Each row was made from one small tree. Brackets hold a mark, then the marks that hang from it, in alphabetical order. Every link used is in the known rows. Write each row's tree.
Known rows
[fekama [mevobu [fuvo [koli [pirod susi]] totip] rafari vazoro]]: [ 2.42  0.01 -2.32  1.63 -1.31  2.75 -2.50 -1.02 -2.90 -1.04  0.07  1.27
 -0.69 -1.86  2.15 -1.93  1.94 -0.81  0.57  2.96 -1.16  2.17 -2.42  1.16
 -1.81 -0.50 -4.08  0.14 -1.55  1.23 -0.11  0.52 -1.65 -1.54]
[totip fuvo]: [ 0.07  0.60 -1.23  0.76 -2.15  5.79 -2.00 -0.04  2.88 -1.09 -3.06  2.16
 -2.43 -0.34  1.54  0.03  1.35  2.62  1.00  0.21  3.48  0.62  3.84  2.99
 -1.40  0.43 -0.42  2.68  0.51  1.60  0.47  0.35 -2.24 -1.38]
[vazoro [susi [pirod [koli fuvo]]]]: [ 1.93  1.35 -0.31 -0.55 -2.31  3.80 -3.27 -2.33  0.49  1.64 -4.36  2.01
 -0.79 -1.03  2.03  0.46  1.89  1.86  0.04  1.30  1.77  0.37  2.36  3.55
 -3.19 -0.36 -0.61  0.29  0.07  2.40 -0.70 -1.72 -1.16 -0.44]
[vazoro [susi [pirod [koli [fuvo mevobu totip]]]]]: [ 1.90  1.28  0.23 -0.61 -2.10  2.95 -2.29 -2.36 -0.51  1.67 -4.21  2.44
 -0.82 -0.83  2.85 -0.49  2.21  1.44 -0.37  1.02  1.35  0.84  1.57  4.07
 -3.24 -0.54 -0.95 -0.21 -0.29  2.35  0.16 -1.00 -0.80  0.02]
[mevobu vazoro]: [ 1.20  0.63 -1.74 -0.75 -1.55  4.43 -3.01 -1.28  0.88  1.00 -1.74  1.62
 -1.11 -0.86  0.99  0.62  1.37  1.30 -0.24  2.05  0.54  0.41  2.88  0.84
 -0.94  0.56 -2.75  0.63 -1.66  1.82 -0.70 -0.53 -2.80 -1.11]
[mevobu [fuvo koli]]: [ 0.67  0.48 -2.19 -0.52 -2.27  4.15 -1.64 -1.15  0.07  0.80 -0.89  2.09
 -2.22 -0.66  1.92 -0.84  0.46  0.30  0.04  1.08  1.64  1.43  0.43  1.40
 -1.17  0.30 -2.78  0.34 -0.66  1.79  0.69 -1.23 -1.58 -0.97]
[susi [pirod [koli [fuvo [mevobu rafari] totip]]] vazoro]: [ 2.98  1.56  0.30  0.41 -1.83  2.46 -0.32 -2.63  1.41  0.08 -4.13  0.90
 -1.29 -3.05  2.46 -1.17  2.79 -0.91 -0.39  3.04  1.03 -1.25  1.18  3.15
 -1.72 -1.35  0.49  0.74  1.62  4.78 -0.14  1.18  2.42 -0.44]
[mevobu [fuvo [koli pirod] totip] rafari [vazoro susi]]: [ 1.52  1.55 -2.59 -0.29 -2.56  1.56 -2.89 -2.52 -2.96 -0.21 -0.83  0.76
  0.22 -1.85  2.76 -1.76  1.33 -0.88 -1.87  3.14 -1.93  4.20 -5.30  0.06
 -2.62  2.07 -3.62 -1.54 -4.83 -0.32  0.15 -2.91 -2.42  0.56]
[rafari [mevobu [fuvo totip]]]: [-0.21  1.06 -2.88  0.95 -1.91  5.11 -2.02  0.14  0.10 -0.17 -1.04  2.11
 -1.87 -0.52  4.07 -0.64  0.55  0.28 -0.37  2.69  0.77  1.57  2.66  1.52
 -1.09 -0.53 -2.57  0.13 -0.48  2.10  0.87  1.03 -0.01 -1.46]
[fuvo koli [mevobu vazoro]]: [ 1.60  0.53  0.49 -1.23 -1.28  3.34 -0.50 -1.13 -1.53  1.64  0.06  3.33
 -1.33 -0.16  2.82 -2.70  1.11 -0.65 -0.77  1.06  0.40  1.13 -0.59  1.11
 -1.81  0.04 -3.43 -0.45 -0.69  3.09  1.05  0.70 -1.87  0.25]
[totip [fuvo mevobu]]: [ 0.30  0.40 -0.17  0.31 -1.61  5.00 -1.11 -0.54  1.56 -0.83 -2.49  2.70
 -2.30 -0.55  2.02 -1.21  1.54  1.87  0.89  0.01  2.77  0.79  2.87  3.19
 -2.22  0.33 -1.09  2.17  0.40  1.71  1.46  0.99 -2.09 -0.66]
[susi [pirod koli]]: [ 2.12  0.18 -0.06 -0.04 -1.91  3.67 -2.09 -2.07  2.65  1.31 -2.86  1.47
 -1.47 -0.22  1.41 -0.73  2.08  0.87  0.12  1.89  2.60 -0.24  2.89  2.89
 -2.20 -1.22 -0.48  1.35  1.57  4.15 -0.56 -0.06  0.47 -1.34]
[fekama [mevobu [fuvo koli] rafari [vazoro susi]]]: [ 2.22  0.40 -2.63  1.36 -0.73  3.76 -3.26 -1.53 -2.96 -0.47  0.58  1.82
 -0.25 -2.35  1.54 -0.59  1.64 -0.83  1.35  3.55 -0.85  2.12 -1.88  1.37
 -2.54 -0.14 -4.45 -0.64 -1.90  2.15 -0.11 -1.42 -2.59 -1.49]
[totip [fuvo [koli pirod] [mevobu vazoro]]]: [ 1.19  0.59  0.26  0.48 -2.32  4.27 -1.77 -0.82  0.42 -1.43 -2.02  2.09
 -1.99 -0.35  2.55 -2.39  1.52  0.77 -0.39 -0.18  2.15  1.31 -0.10  2.06
 -2.56  0.95 -1.53  1.31  0.07  1.46  0.50  1.14 -1.97 -0.31]
[pirod [koli [fuvo mevobu]]]: [ 0.61  0.28 -0.24 -1.75 -3.16  4.17 -1.50 -1.18  1.74  1.58 -3.53  2.68
 -2.46 -1.18  1.90 -2.45  0.67  1.48  0.53  1.31  1.43 -0.62  1.75 -0.09
 -2.67 -0.60 -1.56  2.12  0.86  1.44 -0.18  1.57 -1.64 -0.50]
[susi [pirod [koli [fuvo mevobu totip]]] vazoro]: [ 3.15  1.26  0.53  0.46 -1.98  2.68 -0.35 -2.49  1.52  0.31 -4.42  1.10
 -1.66 -2.74  2.56 -0.96  2.93 -0.71 -0.39  2.43  1.54 -1.61  2.10  3.67
 -1.52 -1.45  0.42  0.59  1.94  4.91 -0.30  1.62  2.48 -0.60]
[fuvo [koli [pirod susi]] [mevobu rafari] totip]: [ 1.33  1.05  0.94 -0.86 -1.96  0.86  0.86 -0.89 -2.75  0.72 -1.75  2.81
 -1.11  1.03  5.41 -4.98  1.41  0.23 -2.20 -0.12 -0.80  2.54 -3.57  1.91
 -1.99 -0.88 -2.09  0.92 -0.18  0.98  1.90  2.29 -0.53  1.02]
[rafari [mevobu [fuvo [koli [pirod [susi vazoro]]] totip]]]: [ 1.32  1.12 -2.09  1.53 -2.55  4.69 -1.71  0.32 -0.31 -0.58 -1.03  1.90
 -1.87 -0.83  4.45 -1.58  0.80 -0.32 -0.88  2.35  0.77  1.27  1.13  1.08
 -1.19 -0.50 -1.96  0.20  0.05  1.96 -0.22  1.93  0.89 -1.04]
[rafari [mevobu fuvo]]: [-0.04  1.08 -3.09  0.78 -1.81  5.85 -2.91 -0.11  0.62 -0.13 -0.82  1.91
 -1.76 -0.98  3.17 -0.15  0.24  0.40  0.14  2.84  1.00  0.97  3.17  0.84
 -1.57 -0.30 -2.62  0.46 -0.03  2.27  0.30  0.41 -0.38 -1.65]
[koli fuvo]: [-1.03  2.22 -2.22 -1.48 -2.63  4.74 -2.78 -1.05  0.46  0.37 -5.65  1.49
 -2.07 -1.77  2.07  0.55 -0.17  2.55 -0.15  0.45  0.70 -0.92  3.53  1.72
 -0.69 -0.26 -1.03  1.78  0.92  0.70  0.61 -0.03 -2.01 -1.12]

Write each row's tree
[ 1.19  1.32 -2.47  1.13 -2.46  4.46 -3.31 -0.48 -1.59 -0.41 -0.55  1.72
 -0.97 -0.85  4.23 -1.06  0.91 -0.69 -1.46  2.91 -0.17  2.47 -0.19  0.65
 -2.09  0.67 -3.23 -1.52 -2.22  1.42 -0.49  0.15 -0.59 -0.70] -> [rafari [mevobu [fuvo [koli pirod] totip] [vazoro susi]]]
[ 1.00  1.23 -2.87 -0.32 -2.47  1.66 -2.21 -2.13 -1.94 -0.68 -0.39  0.28
 -0.37 -1.73  2.44 -2.32  1.00 -1.28 -1.83  3.21 -1.71  3.58 -4.84 -0.66
 -1.62  1.62 -3.60 -0.71 -3.93  0.15  0.53 -1.70 -1.75 -0.02] -> [mevobu [fuvo [koli pirod] totip] rafari vazoro]
[ 2.29 -0.36 -0.17 -1.06 -4.45  4.67 -2.04  0.14  2.96  1.92 -3.82  2.48
 -2.15 -1.85  0.43 -2.77  0.82  2.65  1.16  1.39  2.00 -0.74  2.64 -1.07
 -2.59 -0.27 -0.45  3.49  0.40 -0.32 -2.23  2.24 -1.86 -0.41] -> [pirod [koli fuvo] susi]
[ 1.90  0.58  0.77  0.93 -2.47  4.37 -0.86 -0.34  0.99 -1.38 -2.50  2.40
 -2.36 -0.67  2.76 -2.53  1.78  1.09  0.05 -0.61  2.72  0.62  0.61  2.68
 -2.37  0.34 -0.47  2.18  1.20  1.60  0.28  1.98 -1.04 -0.18] -> [totip [fuvo [koli [pirod [susi vazoro]]] mevobu]]
[ 1.62  0.82 -2.30  1.27 -2.47  4.47 -3.29 -0.79 -0.43  0.05 -0.60  1.62
 -0.77 -1.58  3.23 -0.85  1.52 -0.88 -0.68  4.10  0.26  2.19  0.97  0.96
 -2.54  0.53 -2.89 -1.44 -2.35  2.19 -0.61  0.03 -0.02 -0.93] -> [rafari [mevobu [fuvo totip] [vazoro [susi [pirod koli]]]]]
[ 0.40  2.04 -1.39 -1.10 -4.01  2.65 -3.21 -1.11 -0.74 -0.60 -7.71  0.32
 -1.98 -1.17  3.39 -1.18  0.69  3.39 -1.96 -1.19 -0.20 -0.44  1.64  1.82
 -1.25 -0.37 -0.28  2.55  0.94 -2.11 -0.53  1.98 -1.25 -0.57] -> [koli [fuvo totip] [pirod susi]]
[ 2.80  0.03 -2.39  1.58 -0.83  3.40 -3.72 -2.26 -1.93 -0.41 -0.04  1.20
 -0.12 -2.87  0.83 -0.42  2.32 -0.89  1.61  4.23 -0.69  1.76 -1.17  1.58
 -3.31 -0.22 -4.02 -0.37 -1.75  2.43 -0.59 -1.39 -1.89 -1.69] -> [fekama [mevobu fuvo rafari [vazoro [susi [pirod koli]]]]]
[ 2.56  0.26 -1.76  0.00 -2.68  2.21 -2.88 -2.62 -1.10  0.88 -1.61  1.05
 -0.73 -2.02  1.44 -0.42  2.58 -0.62 -0.90  2.93  0.16  2.66 -0.68  2.19
 -2.49  1.43 -3.15 -1.88 -4.13  0.96 -0.32 -2.00 -1.48 -0.23] -> [mevobu [fuvo totip] [vazoro [susi [pirod koli]]]]
[ 2.13 -0.36  0.01 -0.94 -4.62  3.95 -1.20  0.37  2.36  1.88 -4.09  2.62
 -2.32 -1.36  1.35 -3.28  1.15  2.49  0.67  1.21  1.84 -0.19  2.19 -0.40
 -2.12 -0.49 -0.38  3.11 -0.02 -0.51 -1.69  2.84 -1.49 -0.29] -> [pirod [koli [fuvo totip]] susi]
[-0.44  2.42 -1.18 -1.96 -2.66  2.83 -3.59 -2.58 -1.46 -0.65 -6.88  0.41
 -1.92 -1.52  3.31 -0.88  0.29  2.44 -1.79 -1.08 -0.71 -1.09  1.24  1.66
 -2.40 -0.33 -1.44  1.83  1.84 -0.59  0.65  1.03 -1.50 -0.47] -> [koli [fuvo mevobu] pirod]
[ 0.44  1.04  0.05  0.39 -1.98  4.10 -1.17 -0.78  0.57 -1.61 -2.14  2.16
 -1.81 -0.20  3.06 -2.77  1.07  1.06 -0.13 -0.06  1.93  1.63 -0.88  2.09
 -2.72  0.54 -0.98  2.10  0.77  1.52  1.23  0.76 -1.67 -0.20] -> [totip [fuvo [koli pirod] [mevobu rafari]]]
[ 0.81  1.84 -0.62 -1.70 -3.27  2.85 -3.59 -1.92 -1.24 -0.27 -6.82  0.57
 -1.70 -2.04  2.50 -1.67  0.53  2.87 -1.31 -1.06 -0.63 -1.13  1.46  1.05
 -2.74 -0.11 -1.04  2.55  1.47 -1.74 -0.29  1.78 -1.65 -0.13] -> [koli [fuvo mevobu] [pirod susi]]
[ 3.47 -0.14  0.95 -0.50 -4.00  3.35  0.23 -0.16  1.71  1.62 -3.77  2.78
 -2.33 -2.75  1.85 -3.54  2.02  1.13  0.65  1.63  1.28 -1.00  1.70  0.08
 -2.19 -0.68 -0.20  2.66  0.29  0.68 -1.52  3.90 -0.23  0.39] -> [pirod [koli [fuvo mevobu totip]] [susi vazoro]]
[ 1.61  0.11 -3.19  1.24 -0.43  3.84 -3.24 -1.54 -1.92 -0.87  0.22  1.16
 -0.62 -2.64  0.88 -0.17  1.60 -0.48  1.63  3.81 -0.93  1.36 -0.33  1.06
 -1.98 -0.34 -4.41  0.32 -1.46  2.02  0.11 -0.76 -2.34 -2.06] -> [fekama [mevobu fuvo rafari vazoro]]
[ 1.63  0.96 -0.23 -0.48 -2.28  2.42 -1.89 -2.49  0.89  0.67 -3.65  1.03
 -0.80 -1.73  1.87 -1.95  1.93 -0.11 -0.54  2.67  0.70  0.32  0.55  2.15
 -2.50 -0.61 -0.84  0.54  0.36  3.22  0.25  0.17  0.58 -0.51] -> [susi [pirod [koli [fuvo [mevobu rafari vazoro] totip]]]]
[ 0.97  0.96 -0.10  0.49 -2.13  3.92 -1.72 -0.99  0.25 -1.73 -1.65  1.84
 -1.35 -0.83  2.49 -2.76  1.32  0.49 -0.38  0.63  1.37  1.86 -1.47  1.40
 -2.79  1.18 -1.50  1.51 -0.33  1.35  0.72  0.51 -2.02 -0.04] -> [totip [fuvo [koli pirod] [mevobu rafari vazoro]]]
[ 0.74  0.66  0.39  0.45 -2.25  4.43 -1.25 -0.59  0.74 -1.33 -2.46  2.48
 -2.42  0.20  3.05 -2.41  1.35  1.34 -0.22 -0.90  2.72  1.12  0.48  2.76
 -2.47  0.33 -1.02  1.89  1.20  1.65  0.97  1.31 -1.55 -0.43] -> [totip [fuvo [koli pirod] mevobu]]
[-0.22  2.30 -1.08 -1.75 -2.86  1.73 -2.91 -2.35 -2.48 -0.83 -6.65  0.40
 -1.74 -1.36  4.07 -1.57  0.95  1.68 -2.76 -0.63 -1.57 -0.03  0.00  1.87
 -1.82  0.00 -1.90  0.81  0.08 -1.03  0.96  1.66 -1.30 -0.16] -> [koli [fuvo [mevobu vazoro] totip] pirod]
[ 1.28  1.35 -3.38 -0.59 -1.84  3.09 -3.98 -2.86 -1.30  0.28 -0.47  0.63
  0.57 -3.34  0.45  0.17  1.15 -0.16 -0.02  4.24 -1.60  3.04 -2.19 -0.49
 -3.07  2.36 -3.74 -0.78 -4.94  0.05 -0.14 -4.11 -3.48  0.00] -> [mevobu fuvo rafari [vazoro susi]]
[-0.30  2.14 -0.96 -1.69 -2.39  2.78 -1.60 -1.46 -2.36  0.66 -5.04  2.15
 -1.41 -1.97  3.36 -1.03  0.93  1.23 -1.21  0.65 -0.91  0.60  1.19  2.44
 -1.41  0.15 -2.19 -0.21 -1.30  0.22  1.74  0.69 -2.02  0.22] -> [koli [fuvo [mevobu [vazoro susi]] totip]]
[ 1.73  0.72 -0.17  1.34 -2.91  5.20 -1.70  0.10  2.22 -1.59 -3.06  1.83
 -2.45 -0.41  2.40 -1.32  1.53  1.88  0.18 -0.45  3.40  0.46  1.54  2.44
 -1.55  0.39  0.20  2.68  1.25  1.42 -0.71  1.34 -1.25 -0.84] -> [totip [fuvo [koli [pirod [susi vazoro]]]]]
[ 1.64  1.52 -2.80  0.03 -1.86  1.56 -2.94 -3.07 -2.14  0.03 -1.15  0.32
  0.77 -2.91  1.53 -0.46  2.05 -0.97 -1.03  4.31 -1.71  3.79 -3.02  1.47
 -2.65  1.93 -3.16 -1.75 -5.12  0.70  0.66 -3.64 -1.77  0.18] -> [mevobu [fuvo totip] rafari [vazoro [susi pirod]]]
[ 1.78  0.29  0.52  0.66 -2.66  4.26 -1.73 -0.50  0.54 -1.27 -1.97  2.16
 -1.90 -0.59  2.12 -2.79  1.63  0.92 -0.19 -0.22  2.15  1.28 -0.02  1.75
 -2.67  1.08 -1.31  1.66 -0.04  0.84 -0.01  1.51 -1.99 -0.15] -> [totip [fuvo [koli [pirod susi]] [mevobu vazoro]]]
[ 1.76  0.47  1.43 -0.87 -2.25  1.37  0.83 -0.62 -2.54  1.12 -2.20  3.27
 -1.99  1.64  5.42 -4.50  1.67  0.64 -2.23 -1.28  0.38  1.83 -1.58  2.94
 -1.57 -1.19 -2.11  0.63  0.44  1.11  1.56  3.09 -0.34  0.72] -> [fuvo [koli [pirod susi]] mevobu totip]
[ 1.12  1.36  0.40 -1.05 -1.60  0.70  0.17 -1.63 -3.35  0.28 -1.02  2.26
 -0.73  0.69  5.22 -4.37  1.56 -0.86 -2.84  0.85 -1.59  2.90 -4.46  1.30
 -1.81 -0.12 -3.17 -0.46 -1.53  1.51  1.89  1.40 -0.97  0.91] -> [fuvo [koli pirod] [mevobu rafari vazoro] totip]
[ 1.34  1.04  0.26  0.84 -1.79  4.05 -1.42 -1.09  0.06 -1.03 -1.21  2.36
 -0.81 -1.31  2.12 -2.35  1.73 -0.10  0.17  1.41  1.75  2.23 -1.07  2.50
 -3.07  1.20 -1.28  0.46 -0.90  2.48  1.05 -0.53 -1.70  0.20] -> [totip [fuvo koli [mevobu rafari [vazoro [susi pirod]]]]]
[ 2.07  0.40 -2.48  1.46 -0.83  3.04 -2.41 -1.25 -3.51 -0.48  0.42  2.02
 -0.41 -1.86  2.41 -1.08  2.02 -1.01  0.82  3.33 -1.02  2.73 -2.36  2.05
 -2.07 -0.34 -4.40 -1.00 -2.34  1.99  0.42 -0.85 -2.14 -1.32] -> [fekama [mevobu [fuvo koli totip] rafari [vazoro susi]]]
[ 2.10  0.88  0.16  0.04 -2.80  2.43  0.02 -0.06 -0.63  0.53 -3.10  2.37
 -2.29  1.36  4.93 -2.49  1.68  1.31 -2.12 -0.76  1.30  1.15 -0.24  2.79
 -0.17 -1.22 -0.82  1.27  0.71  1.41 -0.12  2.40 -0.05 -0.25] -> [fuvo [koli [pirod [susi vazoro]]] totip]
[ 2.34  0.90 -0.09 -0.30 -1.89  3.77 -2.98 -2.27  0.82  1.94 -3.35  2.26
 -0.78 -0.31  2.04  0.49  2.23  1.81  0.16  1.31  2.11  0.69  2.52  3.75
 -3.23 -0.52 -0.85  0.35 -0.01  2.86 -0.77 -1.74 -1.21 -0.53] -> [vazoro [susi [pirod koli]]]
[ 1.45  0.12 -3.06  1.34 -0.56  3.16 -2.38 -1.30 -2.42 -0.89 -0.01  1.36
 -0.72 -2.12  1.81 -0.60  1.95 -0.66  1.08  3.65 -1.12  1.95 -0.82  1.76
 -1.49 -0.61 -4.40 -0.02 -1.89  1.85  0.70 -0.11 -1.94 -1.91] -> [fekama [mevobu [fuvo totip] rafari vazoro]]
[ 1.81  0.94 -2.82 -0.32 -2.67  2.62 -3.41 -2.18 -1.04 -0.46 -0.08  0.07
 -0.02 -2.64  0.80 -2.07  0.63 -0.85 -0.87  3.44 -1.45  2.66 -4.07 -1.93
 -2.48  2.09 -3.37  0.08 -3.47 -0.12 -0.75 -2.27 -2.38 -0.12] -> [mevobu [fuvo [koli [pirod susi]]] rafari vazoro]
